What can hang from each mark:
Z_587: Z_99 Z_117
Z_669: Z_99 Z_545 Z_895
Z_895: Z_243 Z_587 Z_669
Z_620: Z_545
Z_545: Z_587 Z_620
Z_99: Z_587 Z_620
Z_825: Z_99 Z_545 Z_895

Each row was made from one small tree. The marks that hang from a mark follow it in brackets, in the order of their numbers. Every link used is in the known rows. Write each row's tree.
Known rows:
Z_895{Z_587{Z_99 Z_117} Z_669}: [-2.58, 2.07, 0.06, 4.01, 5.24, 1.85, -5.39, -1.62, -2.85, 7.24, -0.97, -1.55, 0.20, -2.26, -1.13, -5.56, 2.62, -1.74, 4.86, 4.40, 0.50, 2.34, 2.35, -7.78, -5.84]
Z_620{Z_545}: [0.96, -0.07, -0.87, -1.81, -0.78, -1.20, -0.80, -1.96, 0.72, 2.50, -0.42, -0.18, 0.07, 0.08, 1.38, -3.47, -1.93, -1.91, 6.19, 4.87, 0.48, -1.23, -6.86, 4.53, -0.02]
Z_669{Z_99{Z_587{Z_117} Z_620} Z_545 Z_895{Z_243}}: [-4.00, 1.27, -1.72, -1.71, 6.05, -1.04, -1.42, -1.13, -4.28, -3.88, -4.32, 2.94, 4.44, -6.24, -1.51, 4.55, 2.27, -7.01, -3.95, -4.09, 1.35, -2.18, -1.42, 0.23, 0.54]
Z_825{Z_99 Z_545{Z_620} Z_895{Z_243 Z_587}}: [5.14, 0.53, -0.08, -0.33, -4.76, -0.88, -2.57, -8.86, -3.21, 1.36, -1.62, -0.94, 1.14, 0.33, 1.47, 1.06, 0.74, 3.42, -3.80, -0.60, -7.86, 2.12, -2.77, -4.93, -5.19]
Z_669{Z_545{Z_587{Z_117} Z_620}}: [0.95, -2.93, 0.26, -1.69, -0.58, -0.28, 2.68, -1.26, -1.41, 0.60, 0.62, 0.24, 5.44, 0.62, -1.48, -0.56, 2.77, -4.70, 2.94, 5.39, -0.60, 0.95, -4.17, 1.04, 1.98]
Z_669{Z_99 Z_545{Z_587 Z_620} Z_895{Z_243}}: [0.50, -2.72, -0.74, -3.35, 3.92, 0.47, 2.26, 1.13, -4.49, -0.98, -2.57, 0.79, 6.13, -3.33, -3.37, 6.09, -1.21, -4.34, -0.47, -3.40, 1.55, 0.95, -3.01, 2.28, 0.20]
Z_620{Z_545{Z_587{Z_99}}}: [1.24, -0.52, -1.71, -2.38, -2.88, 0.93, -0.68, -0.30, -0.26, 2.08, 0.62, -1.26, 0.30, -0.86, -0.49, -3.79, -2.86, -2.01, 6.72, 4.62, 2.36, -0.11, -5.69, 3.52, -0.68]
Z_669{Z_545{Z_587{Z_99 Z_117}} Z_895{Z_243}}: [1.39, 0.68, -2.96, -1.77, 1.95, -0.27, 0.79, 1.02, -2.63, 0.49, -1.23, -1.22, 3.40, -2.25, -3.19, 1.24, -0.32, -6.49, -1.86, -0.38, 2.58, 1.50, -3.56, 1.42, 2.44]
Z_545{Z_587{Z_99}}: [-0.81, 1.61, -2.64, 0.01, -3.86, 3.20, -1.87, 0.53, -3.23, 1.50, 1.01, -1.41, 2.80, -1.29, -3.43, -2.15, -1.70, -2.23, 5.29, 6.01, 1.48, 0.04, -3.57, -0.15, -1.21]
Z_669{Z_895{Z_587}}: [-1.09, 3.44, -0.22, 1.26, 1.21, 0.47, -2.87, -1.34, -4.33, 3.64, -2.59, -1.25, 3.97, -0.39, -1.61, 1.70, 0.17, -2.86, 2.83, 1.75, 2.60, -0.04, -4.06, 0.04, -1.77]
Z_825{Z_99{Z_587 Z_620} Z_545}: [-0.54, 1.73, -1.90, -0.15, -4.68, -1.65, -4.84, -6.51, -1.35, -2.97, -2.00, 3.51, 2.76, -3.12, 2.82, 1.05, 0.64, 0.56, -1.14, 3.67, -5.29, -0.87, -3.07, -3.00, -3.11]
Z_587{Z_99 Z_117}: [-3.61, 3.80, -4.02, -0.55, 2.33, 1.44, -4.95, -3.41, -1.75, 0.31, 1.33, 0.77, -1.89, -1.88, -1.29, -5.62, 1.36, -6.06, 2.07, 6.90, -0.87, -0.11, -3.74, -2.03, 1.05]
Z_545{Z_587{Z_99 Z_117} Z_620}: [-0.81, -0.62, 0.84, -2.16, -2.16, 2.82, -0.23, -3.70, -4.83, 1.06, 2.22, 0.43, 4.06, -0.17, -2.72, -1.87, 2.81, -2.94, 5.41, 6.21, 0.27, 1.09, -2.95, -2.58, -0.60]
Z_825{Z_99{Z_587{Z_117} Z_620{Z_545}} Z_895{Z_243}}: [0.08, 4.01, -0.55, -0.48, -3.30, -0.20, -4.63, -8.60, -4.05, -1.61, -3.07, 1.00, 1.31, -1.22, 0.98, -0.81, 1.96, -0.97, -1.27, -1.38, -6.28, -3.49, -2.58, -3.44, -3.72]
Z_825{Z_99{Z_587{Z_117} Z_620} Z_895{Z_243 Z_669}}: [-0.50, 4.49, 0.37, 2.17, -1.16, 0.18, -5.18, -8.03, -4.75, 0.22, -4.06, 0.50, 2.50, -2.02, 0.21, -0.36, 3.23, 0.38, -0.58, -1.74, -7.43, -2.22, 1.16, -7.66, -6.35]
Z_895{Z_243 Z_587{Z_99} Z_669{Z_545}}: [0.77, 0.05, -0.58, 3.52, 4.68, 1.36, -2.67, 1.19, -2.94, 8.04, -1.34, -1.34, 1.29, -4.79, -2.02, -2.78, -0.15, 0.24, 1.50, 0.17, 0.69, 2.47, 3.37, -6.09, -4.49]
Z_895{Z_587{Z_99{Z_620} Z_117} Z_669}: [-3.50, 2.10, 0.75, 3.32, 5.28, 1.73, -5.01, -2.41, -3.86, 6.40, -1.30, -0.23, 1.03, -3.15, -0.99, -4.63, 3.35, -1.23, 4.38, 3.76, 0.58, 1.71, 3.54, -8.33, -5.59]
Z_99{Z_620}: [-3.22, 2.42, 0.08, -0.74, -0.95, -0.21, -1.38, -3.64, -3.78, 0.51, -1.22, 2.94, 4.09, -2.05, -0.51, 0.11, 1.16, -0.99, 3.46, 4.84, -1.08, -2.70, -2.89, 0.22, 0.45]
Z_669{Z_545}: [0.10, -0.22, -2.84, -0.27, 0.34, -0.93, 0.23, 0.12, 0.77, 0.64, -0.56, 0.19, 2.83, -0.75, -0.68, -0.83, -0.09, -4.63, 1.86, 5.06, -1.11, -0.39, -5.21, 3.01, 2.54]
Z_825{Z_545}: [1.49, 0.71, -2.08, -0.10, -3.03, -2.42, -0.89, -3.38, 0.91, 0.46, -0.13, 0.00, 0.65, -0.68, 1.63, -1.70, 0.14, -0.72, 0.21, 6.21, -2.27, 0.88, -5.61, 1.16, -0.17]
Z_895{Z_587{Z_99}}: [-2.51, 2.86, -1.91, 2.04, -0.02, 3.00, -5.15, -1.01, -3.65, 4.35, 0.07, -0.72, 1.06, -1.99, -1.95, -2.98, -0.25, -1.77, 3.86, 5.23, 1.54, 0.11, -2.13, -2.80, -2.68]
Z_545{Z_587{Z_99{Z_620} Z_117}}: [-2.61, 1.76, -1.61, -0.79, -1.78, 2.22, -2.03, -1.79, -4.12, 0.54, 0.95, 0.10, 2.67, -1.46, -2.94, -3.23, 1.26, -3.86, 3.60, 6.18, 1.04, -0.26, -2.18, -1.83, -0.49]

Which tree is each row?
[5.20, 0.47, -0.46, -2.09, -7.56, -0.01, 2.08, -6.39, -2.47, -0.54, 0.58, -2.63, 1.07, -0.80, -0.73, -0.11, 1.67, 1.66, -2.56, 0.35, -3.46, 2.20, -3.24, -2.03, -1.67] : Z_825{Z_545{Z_587{Z_99} Z_620} Z_895{Z_243}}
[2.27, 3.19, -2.68, 0.63, -4.94, -0.27, -2.23, -5.38, -0.31, 0.39, -0.65, -3.68, -1.81, -0.78, 0.51, -2.36, 1.54, -0.12, -2.54, 2.09, -2.57, 1.88, -3.42, -2.48, -2.69] : Z_825{Z_545 Z_895{Z_587{Z_99}}}
[1.51, -0.07, -0.72, -0.59, -4.91, -1.06, -3.86, -7.23, -1.22, -2.04, -0.82, 2.79, 3.27, -1.45, 2.82, 1.31, 1.22, 0.72, 0.36, 4.24, -5.84, 0.60, -4.50, -3.14, -3.38] : Z_825{Z_99{Z_587} Z_545{Z_620}}
[-0.14, 0.18, 0.24, 2.83, 4.67, 1.28, -2.32, 0.36, -3.88, 7.35, -1.74, -0.09, 2.16, -5.73, -1.81, -1.85, 0.48, 0.83, 1.02, -0.58, 0.73, 1.98, 4.53, -6.64, -4.28] : Z_895{Z_243 Z_587{Z_99{Z_620}} Z_669{Z_545}}
[0.87, -0.83, -1.14, -3.50, 1.26, 0.36, 1.86, -0.92, -2.46, -0.87, -0.58, -0.29, 5.01, -1.20, -2.64, 2.63, 1.79, -6.54, 0.89, 0.93, 2.39, 2.35, -4.10, 0.98, 2.77] : Z_669{Z_545{Z_587{Z_99 Z_117} Z_620} Z_895}
[-1.71, 0.57, 0.72, 1.87, 5.56, 0.00, -1.99, -1.03, -4.39, 4.67, -2.92, 1.70, 2.69, -4.74, -1.27, -0.19, -0.74, 1.52, 2.98, -0.28, -2.32, -0.85, 2.04, -3.66, -4.98] : Z_895{Z_243 Z_669{Z_99{Z_620}}}
[-1.16, -1.90, -1.10, 1.57, 5.33, -0.10, -0.59, 1.60, -0.41, 2.73, -2.23, -0.88, 2.94, -2.34, -1.60, -1.65, 0.30, -3.12, 4.37, 2.67, -1.30, 1.63, 0.21, -2.00, -3.61] : Z_895{Z_669{Z_99 Z_545{Z_587{Z_117}}}}
[0.62, -1.78, 0.49, 0.60, 2.57, 0.25, 0.71, -0.50, -0.73, 3.66, -0.60, -0.61, 3.64, -1.60, -1.23, -1.78, 2.04, -2.14, 5.22, 3.68, -0.94, 2.56, 0.20, -3.17, -2.03] : Z_895{Z_669{Z_545{Z_587{Z_99 Z_117} Z_620}}}
[-1.08, 1.74, -1.76, -0.13, -3.16, -2.15, -5.17, -7.50, -1.32, -3.08, -1.79, 3.59, 2.13, -2.56, 3.09, -0.35, 2.29, -0.97, -2.08, 4.33, -5.62, -0.73, -2.94, -3.81, -2.86] : Z_825{Z_99{Z_587{Z_117} Z_620} Z_545}
[3.01, -2.49, 2.01, 1.36, 2.04, -0.51, 2.27, -0.03, -2.71, 5.92, -1.26, -0.56, 5.07, -2.19, -1.59, -0.22, 0.73, 0.74, 3.44, 0.96, -1.42, 1.66, 0.85, -2.75, -2.72] : Z_895{Z_243 Z_669{Z_545{Z_587 Z_620}}}
[-2.67, 1.20, -2.88, -0.68, 6.11, -0.70, -1.98, 0.13, -2.93, -2.85, -3.78, 1.00, 3.41, -4.82, -1.69, 3.24, 1.22, -7.81, -3.21, -3.12, 1.26, -1.39, -3.05, 0.97, 0.09] : Z_669{Z_99{Z_587{Z_117}} Z_545 Z_895{Z_243}}
[-3.23, 1.22, -3.38, -0.86, 4.16, -0.01, -2.11, 1.14, -1.57, -3.87, -4.07, 0.71, 3.98, -4.55, -1.64, 4.51, 0.12, -7.41, -0.63, -1.87, 1.81, -1.20, -3.96, 2.21, 0.04] : Z_669{Z_99{Z_587} Z_545 Z_895}
[-0.49, 4.75, -1.91, 1.44, -2.92, 2.48, -3.50, -3.82, -3.08, 1.99, -0.91, -3.50, 0.05, -0.12, -1.94, -2.32, 1.12, -1.50, 1.74, 2.22, -1.55, -0.62, -3.04, -2.42, -2.68] : Z_825{Z_895{Z_587{Z_99}}}
[-3.80, 2.73, -2.62, -2.87, 2.43, 0.49, -3.88, -4.70, -1.77, -0.56, 0.84, 2.48, -1.88, -3.15, 0.03, -5.20, 1.71, -5.13, 2.17, 5.20, 0.02, -0.87, -2.90, -1.24, 1.56] : Z_587{Z_99{Z_620{Z_545}} Z_117}
[0.74, 3.84, -0.79, 0.28, -2.49, 1.57, -2.39, -4.43, -4.16, 2.81, -1.18, -2.37, -0.26, -1.59, -1.47, -2.21, 0.49, 0.00, 0.04, -0.55, -1.16, -1.14, -2.02, -2.09, -2.62] : Z_825{Z_895{Z_243 Z_587{Z_99{Z_620{Z_545}}}}}
[-2.54, 1.06, -0.55, -3.16, 5.10, -0.42, -1.38, -1.67, -5.57, -0.44, -3.59, 2.07, 2.96, -4.15, -1.68, 3.13, -1.42, -3.25, 0.37, -3.06, 1.81, -1.61, -2.62, 1.89, -1.59] : Z_669{Z_99{Z_620{Z_545{Z_587{Z_117}}}} Z_895{Z_243}}
[-4.02, 2.37, 1.74, -0.68, -1.32, -1.07, -2.55, -5.81, -2.89, -1.48, -1.44, 3.03, 2.99, -2.91, 1.99, -2.62, 5.31, -3.89, 3.28, 3.84, 0.96, -4.20, -2.88, -0.96, -0.75] : Z_99{Z_587{Z_117} Z_620{Z_545}}
[-4.28, 2.61, -0.03, -1.92, 4.83, -0.39, -3.23, -3.15, -5.68, -2.15, -4.17, 2.92, 2.92, -5.49, -0.53, 2.93, 1.31, -4.47, -0.54, -3.52, 2.10, -3.20, -2.17, 0.12, -2.17] : Z_669{Z_99{Z_587{Z_117} Z_620{Z_545}} Z_895{Z_243}}
[1.36, -1.21, -0.10, -1.76, -1.48, -0.87, 0.04, -1.46, -0.31, 2.61, 0.24, -1.37, 1.14, 1.18, 0.29, -4.63, -0.58, -3.13, 6.34, 5.55, 1.47, -0.34, -6.13, 3.52, -0.84] : Z_620{Z_545{Z_587{Z_117}}}
[1.02, -1.13, -0.25, 2.15, 1.64, -0.41, 0.55, 1.30, 0.04, 4.32, -1.63, -1.71, 4.05, -1.17, -1.26, -1.63, 0.33, -1.52, 5.43, 3.87, -0.64, 1.71, -0.56, -1.42, -2.52] : Z_895{Z_669{Z_545{Z_587}}}
[4.95, 0.99, 0.40, -1.47, -5.45, -2.09, 1.86, -7.99, -1.61, -0.13, -0.44, -1.56, 0.84, 0.03, 1.21, 0.19, 2.63, 1.67, -3.01, 0.59, -5.35, 1.04, -4.50, -0.92, -1.03] : Z_825{Z_545{Z_620} Z_895{Z_243}}
[-3.73, 0.74, 0.90, 1.54, 4.77, -0.04, -3.10, -2.10, -2.05, 1.80, -3.13, 1.32, 2.16, -4.01, 0.40, -1.74, 2.09, -1.48, 5.53, 1.75, -0.98, -1.14, 0.83, -3.50, -5.31] : Z_895{Z_669{Z_99{Z_587{Z_117} Z_620{Z_545}}}}
[-1.04, 0.00, 0.98, -2.49, -2.33, -0.49, 0.41, -2.61, -2.71, 1.12, -0.85, 1.84, 3.63, -1.55, 0.08, -1.00, -0.17, -0.58, 5.30, 3.84, 1.06, -2.05, -3.67, 2.26, -0.16] : Z_99{Z_620{Z_545{Z_587}}}
[-0.03, -0.70, 0.62, -2.15, -4.18, 3.61, 0.31, -2.25, -4.93, 1.28, 1.85, 0.27, 5.09, -0.91, -3.12, 0.08, 0.61, -0.82, 6.60, 5.31, 0.73, 0.92, -3.16, -1.43, -0.96] : Z_545{Z_587{Z_99} Z_620}
[-4.84, 2.80, -1.68, -2.07, 4.65, 0.37, -2.71, -1.59, -5.02, -1.86, -4.00, 2.51, 3.69, -4.00, -1.89, 4.70, -1.10, -3.53, 1.50, -1.12, 0.83, -1.87, -3.15, 1.39, -1.17] : Z_669{Z_99{Z_620} Z_895}
[2.62, -1.35, 0.40, 2.38, 2.21, -0.75, 1.17, 1.31, -1.92, 6.10, -1.74, -1.25, 3.98, -2.45, -1.84, -1.43, -0.38, 0.05, 2.85, 1.36, -1.13, 1.33, 0.67, -2.06, -2.83] : Z_895{Z_243 Z_669{Z_545{Z_587}}}
[-5.80, 1.38, -0.67, -1.00, 2.72, 0.31, -3.99, -3.32, -3.25, -2.63, -2.21, 3.30, 1.88, -4.22, 0.49, -0.90, 2.01, -4.15, 2.94, 2.24, -0.09, -3.77, -2.62, -0.20, -2.45] : Z_669{Z_99{Z_587{Z_117} Z_620{Z_545}}}
[-1.68, 2.81, -1.11, 2.29, 2.68, 1.94, -5.09, -2.39, -5.51, 5.88, 0.50, -0.28, 0.05, -2.43, -2.01, -4.65, 1.33, -2.30, 0.09, 3.66, 0.70, -0.05, -0.80, -4.64, -2.59] : Z_895{Z_243 Z_587{Z_99 Z_117}}
[0.43, -1.87, 2.46, 3.25, 3.69, 0.34, -0.69, -0.47, -1.96, 7.26, -1.84, -1.18, 4.55, -1.31, -0.60, -1.08, 2.70, -0.04, 5.31, 2.84, 0.06, 2.61, 1.50, -4.86, -4.69] : Z_895{Z_587 Z_669{Z_545{Z_620}}}
